Known rows, with every step that occurs
N, J, W: [  1   2  -7  18 -11  -6   5   2 -11  -4   2 -14  -9   0  -8   7  -2   0
  -3   2   4  16  -1  -4  -2  -4   0  11 -16   7  -2  -8  -7 -19  -7   4
   1   4]
W, J: [ -8  -7 -11   3  -8  -7  13  -3  -2  -1  -2  -6   9   7  -7   6  -6   4
   1   3   2   4  -4  -2  -9   5  -2  -1  -3   3  -5   5  -1 -10 -10   0
  -6  -5]
A, R: [ -1  -3  -3  -6   0   2   4   2  -3   7  -1 -11   1   3  -7   7  -4  -4
  13   1  -1   5  -6  -8   4 -11   1   1   0   5   0  -7  -1  -1  -5   9
  -3   8]
N, J, L, G, A, R: [ 14 -10   7 -11  -6  -1  13   7 -10   0  -8 -12 -14  -4  -7  16  -7  -7
  12  -5 -11  18 -10 -12  10 -12   2  18  -8  10   8 -11 -10 -12  -1  10
  -7  18]
Q, L, J, W, K, X, G: [ -5  -7  -8 -11 -24 -17  14   3  13   4 -10   5   7  -2  10  13 -17   6
 -14  13   4  -2  10  -9   5   6  -1  23   4  -7  -6  21   1 -19   0  -3
 -17  13]
W, K, X, G, L, Q: [-11 -15  -1 -14 -20  -6  19   6  19   8  -5   4  15  -4   4  16 -25  -3
  -1  11  -6   2   7 -10   8   4   9  18  10  -3  -2  11  -1  -7  16  -8
  -8  25]
W, K, X, G: [-12 -10  -5 -12 -14  -7   6   6  11   7  -6   0  16   1   3   1 -15   2
  -1  12   7   1   5  -3  12   0   3   5  10  -5  -4  12  -4  -2  17  -4
 -10  10]
T, J: [-11  -3  -9   6  -1  -1   1  -8   2  -3   1 -10   0   3  -5   3   2  -3
   1   5  14   3  -4  -3  -3  -2   4   0  -2   6  -6   4  -1  -7 -12  -4
   0  -3]
R, A: [ -4  -2  -2   3  -1   3  -1  -1  10   1  -4  -4   0   4  -5   6  -5  -7
  14  -1   1   8  -6  -7   8 -10  -1   8   0   5   4  -9  -8  -4 -12   8
  -5   7]
X, G: [-8 -9 -2 -5 -6 -4  4  0 11  5 -7 -3  6  1 -1  2 -6  0 10 10  5  7  2 -3
  5 -4  6 -2  1  2 -6  3 -1  0 -7 -2 -4  5]
Q, L, J: [ -1  -7  -7  -5 -10  -5  17   0   9  -1  -7  -3   0   3   1  14  -6   1
   3   2   0   4   1  -7  -9   3  -5   8  -3  -1  -3   8   5 -15 -19   3
 -12   2]
X, G, L, J, W, K: [  3 -13  -6  -5 -17 -18   6  -5  -4   9  -4   1   9  -3   2  15 -13   6
  -5  12   2   1   6 -11   4  12   8  22   6   6  -8  10   2 -20 -10  -3
  -5  23]
Y, T, J: [-14  -5 -13   5   3   2  -3 -15   2  -8   6 -10  -7   2  -8   8  -1  -4
  -4   4  19   1  -8  -4  -2  -3   5  -4  -2  13  -5  10   4 -10 -11 -11
   0  -9]
Y, T, J, N, M: [ -9  -3 -16  16  -4   1   6 -16   1  -9   3 -22 -11   9 -11   7   5  -1
  -6   5  17  17  -5  -8  -4  -3   3  -8  -8   3  -7  11  -2 -22 -21  -7
   3 -20]
W, J, S: [ -4  -3  -9   4  -9  -7   8  -7  -4  -4  -3  -7   8   7  -8   2  -6   4
 -10   1   2  12  -2  -3 -10  14  -4  -9 -12   0 -10   7   5 -15 -16   0
  -2 -15]
J, W, K, X, G, A, R: [  0  -8   3 -16 -11  -8  -3   8   6  12  -8   4   6  -1   5   6 -22   0
   7   6  -7  -2   1 -13  22 -16   4  21  10   2   0   2  -7  -4  15   2
  -7  25]
N, M: [  0  -4  -4   9  -7  -1  15   1   9   0   0 -13   5   8  -6   5   1   0
   9   4   1  14   0  -6  -1  -4  -4  -2 -10  -2  -3  -2  -6 -13  -8   7
  -3   0]
J, W, K: [  2  -3 -11   7 -10  -9   5  -1  -8   0   8  -5   4   1  -5   6  -8   3
 -10  12  12   2   0  -7  12   7   3   9   1   1  -6   4  -3 -20   0   1
  -4   5]
K, W, J, S: [ -2  -1  -4   7 -16 -14  12  -7   5  -7 -13  -4   3   3  -7   0 -10   6
 -14   0   0   5   0  -5 -14  13  -3 -10 -12  -1  -4   7   6 -15 -16  -3
  -1  -9]
W, K, X, G, L: [-10 -12  -2  -9 -15  -6   3   7  11  11  -8   3  17  -3   7   8 -19   3
   6  10  -4   2   5  -6   8  -3   3  11  10   0  -2  11  -4  -4  17  -2
  -4  24]
W, J, L, Q: [ -2  -8  -2  -1 -13  -6  35  -6  -1  -9   3 -10   1  -2  -8  14 -10   0
 -12   8  -1  15  -4  -6  -4  14   2  12  -8   1  -4   9   3 -23 -11  -5
  -6  -4]
Q, L, G, A, R: [  4 -13   2 -22  -2   1  10  10  17   4 -14   6  -7   0   3  20 -17  -6
  19  -3 -13  -2  -6 -15   7 -17   1   9   4   4   4  -4  -4  -2  -9  10
 -16  18]
Q, L, G: [ -2  -9  -7  -9  -9  -2  14   5  18  -3  -8   3  -4   0   1  17 -10  -1
   2   7   3   2  -1  -7   0   2   3   2   0  -2  -2   6  -1  -7 -12   4
 -16   6]
X, G, A: [ -2 -14   5  -8  -3  -1   0   2  14   5 -11   3   3   0   1   3 -12  -2
  21   5  -6   4   0  -5   9 -14   4   2   3   5  -3  -2  -5   1  -5  -2
  -1  11]
M, N, J, S: [  1   1  -6  14 -10  -8   3   4  -3  -3   4 -26  -2  11 -10   5   0  -1
  -2  -3  -2  27  -1  -1  -8   7  -4  -6 -23   2  -2  -7  -2 -26  -7   8
   0 -17]
L, J, W, K, X, G, A: [  2 -12   1 -13 -19 -18   6   1   7   4  -9   6   7  -1   6   9 -17   1
  -2   8   0  -3   5 -10  14   4   1  25  10  -2  -7  10  -5 -12   8  -7
  -9  19]
R, A, G, L, J, N, M: [  4  -4  -2   7  -7  -6   1  -4  11   8 -13 -12   4  12  -4  22  -4  -9
  24  -7 -16  21  -1 -22  -1  -7   1  27  -2   2   7 -13 -10 -18 -38  12
   0  11]
Q, L, G, X: [ -4 -13  -4 -17 -12   2  10   9  16  -1  -1   3   3  -8  -1  15 -18  -5
   7   4  -4  -4  -1  -9  -3  -5   4  15  -2  -4  -1   7  -2  -3  -5   5
 -16  13]
Q, L, J, N: [  1  -5 -10   1 -13  -6  17  -2   2  -2 -10 -10  -7   3  -1  15  -2   2
  -2   2   2  11   0  -9  -8   5  -4   4  -3  -8  -8   9   2 -20 -26   1
  -9  -7]
J, L: [  3  -3   2   4  -5   0  11  -3  -5  -5   4 -12  -3  -5  -4   6  -2   1
   2   7   4  17  -6  -5   6   2  -1   5  -8   3  -2   2  -1 -16  -7   2
   2   3]
S, J: [-4 -1 -8  3 -3 -3 -2 -3  1 -1  4 -6 -1  4 -4  4 -1 -3  5  7 10 13 -2  2
 -5  5 -4 -7  1  4 -5 -1 -3 -5 -9 -4 -2 -2]
X, G, L, J: [ -3 -14   0  -9 -12 -10   6  -4   7   8 -12  -3   7  -1   2  15  -8   0
  12   5  -6   5   4  -8  -5   3   4  10   3   7  -5   4   2  -6 -15  -2
  -3  19]

Rows
[  2  -3   1   8 -16  -7  30   5   1  -7  10 -29  -9   1  -9  17  -4  -5
  -3   3  -5  30  -3  -3  -2   7   3  17 -20   3   4  -6  -3 -34  -3   4
  -4  -7] : M, N, J, L, Q
[  3   1  -2   5  -4  -2   3  -6  -6  -5   7 -11  -7  -3  -2   5   1  -1
  -1  11  10  24  -5   1  -1   7  -5   0  -5   6  -4   3  -2 -15 -11  -4
   2  -1] : S, J, L
[ -5 -13   3 -23  -7  -2   1  11  10  14 -13   3  12   2   4   4 -21  -2
  16   3 -10  -3   0 -10  20 -18   2  13  14   0   2   3  -6   3  20   2
 -10  22] : W, K, X, G, A, R
[ -4  -3  -8  12 -18 -13  17  -5   0  -4 -13  -8  -3   3  -8   4  -8   7
  -6   4   1   4  -2  -5 -12   4   0  -4  -3  -4  -2   6  -3 -16 -17  -4
  -2 -10] : K, W, J, N
[ -3  -6   1   1  -1   0  -7   1   7   7  -2  -3   9   2   0  17 -13  -6
  24  -1 -11   6  -3 -12   1  -9   7  14   2   9   4  -9  -2  -3 -14   4
   5  16] : A, G, L
[ -3 -10   1   0  -9   0  19   0  10   0   2  -4   1  -4  -4  20 -14  -7
   7   2  -8   8  -1 -10  -2   3   6  11  -1   4  -2  -3   2 -10  -7  -2
   1  17] : G, L, Q
[ -7   0  -1  -1   4   2 -11   0  15   5  -5  -1   5   8  -4  11 -10 -12
  23  -3  -4   6  -5 -13  11 -15   5  18   4   7   9 -14  -8   0 -20  10
  -4   7] : R, A, G
[  3  -2 -13  14 -13  -9   9   5 -17  -1   6 -12   0   2  -8   5  -7   4
 -12   6   9  11   1  -5   5   2   1  14  -9   5  -2   0  -7 -26   4   4
  -5   3] : N, J, W, K
[ -2 -12   6 -17   1   0  -2   4  10  12 -14  -1   3   2   0   5 -13  -5
  26   1 -12   2  -3 -11  12 -23   5   4   6   7   0  -7  -3   5  -6   5
  -4  17] : X, G, A, R
[  3  -3  -7  15 -10  -1  15  -2   1  -1  -3 -19  -3   8  -8   5   4   1
   5   6   3  22   0  -7  -1  -1  -3  -5  -9  -8  -6  -1  -9 -17 -16   6
   1  -8] : J, N, M
[ -3  -3  -7  12  -9  -8   8   8  -1   0   6 -25   0  11  -8   8   0  -1
   9   0  -2  18  -2   1  -7  -4  -2   3 -15   5   4  -9  -8 -21  -2   9
  -3  -8] : M, N, J
[  0  -9  -1  -4  -5  -8  -1  -3   4   7  -5  -3  10   3  -1  22  -9  -7
  20  -4 -10   4  -1 -14  -5   2   5  20   3   8   2  -6   1  -6 -22   2
   1  17] : A, G, L, J
[  3  -6  -8   3 -11  -8  11  -7  -9  -2  -4 -15  -5   4  -9  11   4  -1
  -1   3   7  12  -2  -6  -3  13  -1   3   0  -5 -10   2  -2 -14 -21  -2
  -2  -7] : L, J, N
[ -1  -8  -1   1 -18 -11   4  11   2   4  -9   0   3  -1   4   4 -19   2
   1   5  -5   9   5  -6  13 -12   2  23  -2   3  -1   3 -12 -14  20  -2
  -6  17] : N, J, W, K, X, G, A
[  5  -8  -5   5 -12  -6   8  -5  -9   2  -5 -13  -4   1  -4  18  -2   0
   6   0  -4  13  -2  -9  -8   9   0   9   1   0  -7   0  -1 -16 -23  -1
   3   8] : G, L, J, N
[ -1  -5 -13  16 -15  -8  23  -4  -3  -1  -6 -18   5  13 -10   5   1   7
  -1   5   0  19   0  -5 -12   4  -5  -4 -10  -6  -7   6  -8 -22 -19   4
  -3 -16] : W, J, N, M
[ -7 -10   8 -11  -9  -2   0   7  21   4 -14   4   5  -1   6   3 -15  -3
  19   3  -8   5   0  -4  10 -15   0   8   4  -1  -2   2  -8   7   9  -5
  -2  16] : K, X, G, A
[  1  -2   0   0  -9  -2  20  -7   2  -8  10 -10 -10  -6  -5  13  -5  -7
  -9  11   8  24  -3  -3   0  15   1   6  -3   2  -4   3   1 -18 -11  -9
  -2   0] : S, J, L, Q
[ -5  -6  -4   7 -25 -18   2  12   4  10   1 -14   7   3   5  13 -17   6
   0   9  -9  16   6  -4   2  -3   4  25  -7   5   4   2 -10 -28  15   5
  -3  17] : M, N, J, W, K, X, G, L
[ -1   1 -11   9  -6  -3  -2  -5  -6  -1   2 -12  -9   3  -5   5   2  -2
   1   9  12  21  -2   1  -5   7  -3  -9   2  -2  -9   0  -6 -10 -18  -6
   2 -10] : S, J, N
[ -6 -11  -1  -6 -23 -11  16   3  15   6  -1   4   7  -8   5  18 -26  -2
  -9  14  -4   4   7 -12  12   7  12  27   7  -2  -5  10  -1 -16  11  -8
  -4  28] : J, W, K, X, G, L, Q
[  3  -6  -5   0 -20 -16   8   0  -6   3   2  -2   7  -3   4  18 -13   2
  -8   5  -1   0   2 -10   3  14  -2  29   4   1  -4   9  -3 -21   5  -2
  -3  25] : G, L, J, W, K, X
[  2  -2  -6  -4 -10  -6  11  -3   7  -5  -9  -4  -2   4  -1  11  -5   1
 -10  -1   1  11   3  -9  -9  13  -8  -1 -12  -4 -10  10  11 -20 -24   2
  -9  -8] : Q, L, J, S
[  2 -12   3 -11 -22 -13  21  -2   4  -8  -5  -4   3 -13  -6  10 -17   1
  -7   6  -3  -2  -4  -8  -7   9   5  22  -6   1   5  11  -2 -13  -4  -2
 -10  13] : K, W, J, L, G, X
[  2  -9   0  -1 -15 -16   2  -7   3   5  -7  -2   0  -5   3  17  -9   2
   4   8  -3   6   4  -9  -2   5   7  20   0   8  -8   2   1 -13 -21  -2
   1  23] : X, G, L, J, W
[  1   4  -8  11  -6  -8  -5  -6  -4  -2   8  -6  -8   0  -2   7  -2  -1
  -4  11  13  14  -2  -1  -1   6  -2   2  -3   6  -8  -1  -4 -13 -15  -4
   1   1] : S, J, W
[  0  -3   0   6 -16 -13  22  -7   0  -8  -9  -7  -1  -4  -4   4  -9   8
  -8   6  -1   7  -4  -4  -8   5  -3   7  -9   4   4   9   1 -21 -10  -2
  -2   1] : K, W, J, L
[  6 -10   2  -5 -17  -6  12  10  -3  -4  12 -26  -3  -4 -10  15  -7  -6
   5   2  -6  20  -5  -4  -2   4   5  25 -17   2   6  -4 -11 -23   4  10
  -7   6] : M, N, J, L, G, X
[ -5  -4   2   1   3   4 -14   0  15  10  -7   1   7   4   1  17 -14 -11
  31  -6 -15   8  -6 -16   6 -18   5  23   4  13  12 -16  -7  -2 -21  10
   2  22] : R, A, G, L
[  7  -8   1  -7  -9  -4  14  -2   1  -7   1  -7  -8  -7  -5  14  -3  -3
  -1  10   9  12  -7  -6  10  12   5   7  -2   2  -2   3  -5 -12  -7   1
  -5   8] : J, L, G
[ -5  -5 -14   9 -10  -6  14  -5 -10  -2  -5 -12   2   7  -9   6  -3   5
  -2   5   4  11  -4  -2  -9   6  -1  -4  -2  -3  -8   6  -5 -15 -18  -1
  -3 -14] : W, J, N
[ -2 -14  -2 -15 -10  -1   4   4   6  -1   5  -3   5  -7  -8  11 -12  -8
   8   5   2  -3  -3  -8   2   3   7  14   1  -2  -3   0  -6   3   0   2
  -9  14] : L, G, X
[  3  -1  -1  12 -11  -7  14   5  -7  -4   7 -30  -6   4  -7   9   2   1
   5   3  -2  29  -5   0  -3  -1  -3  11 -21   6   6  -6  -7 -31  -3   9
   0  -7] : M, N, J, L
[  5  -8   0 -14 -11  -2   2  -1  -3  -4  11  -7  -4 -12  -5  11  -9  -8
   0  11   7  14  -5  -3   0  12   3  15  -1   2  -2   5  -6  -7  -4  -3
  -7  11] : S, J, L, G, X
[ -1  -2  -2  -3 -13 -13  -9  -1   7   9  -4   4  11   3   5  23 -19  -8
   8  -3 -10   0  -1 -20  12  -1   2  48  10   6   9  -4  -7 -15  -8   5
  -5  30] : R, A, G, L, J, W, K, X
[  2   2  -7  19 -13 -14   4   5  -5  -2  10 -24  -9   7  -7  11   0   1
   1   4   0  19  -2  -1  -4  -1   1  12 -19   7   1 -11  -9 -30  -6  10
  -1  -5] : M, N, J, W
[  2   0 -14   7  -9 -11  -2  -4  -9   1  12  -4   0   2  -3   5  -6   2
 -13  15  17   8   1  -2   4  14  -1   4   5   4  -9   6  -4 -19  -4  -5
  -4   1] : S, J, W, K
[  0 -12  -1 -15 -20 -16  12   6  17   4 -15  11   4  -1  13  14 -22   4
  -4   7  -6  -3   8 -11   9  -4  -3  28   7  -4  -5  17  -1 -18   1  -4
 -16  19] : Q, L, J, W, K, X, G, A
[ -3 -13  -6  -9 -23 -13   9   0  -1  10 -12  -4  10   0   4  13 -12   4
  -2   8  -1   8   6  -9   3  11   2  16  12  -7  -7  15  -3 -13   1  -7
  -4  15] : W, K, X, G, L, J, N
[ 14 -11   9 -18  -1   0  10   2   0   0  -6  -4 -11  -6  -3  16  -9  -7
  15   1  -8   9 -11 -13  17  -7   4  14   2   7   4  -6  -7  -7  -4   7
  -5  20] : J, L, G, A, R
[  6  -5  -8  10 -15  -9  21  -5  -3  -2  -6 -20  -2  10  -9  10   7   1
   0   3   4  20   2  -9  -5  10  -4   2  -7  -9  -8   2  -6 -22 -24   4
  -2  -9] : L, J, N, M
[ -4  -7  -6  -9 -22 -20   8  -2   3   4  -4  -1   8  -1   3   8 -12   4
 -13  14  10  -2   7  -7  10  13   3  22   7  -5  -9  15  -2 -14   4  -6
 -10  13] : L, J, W, K, X, G
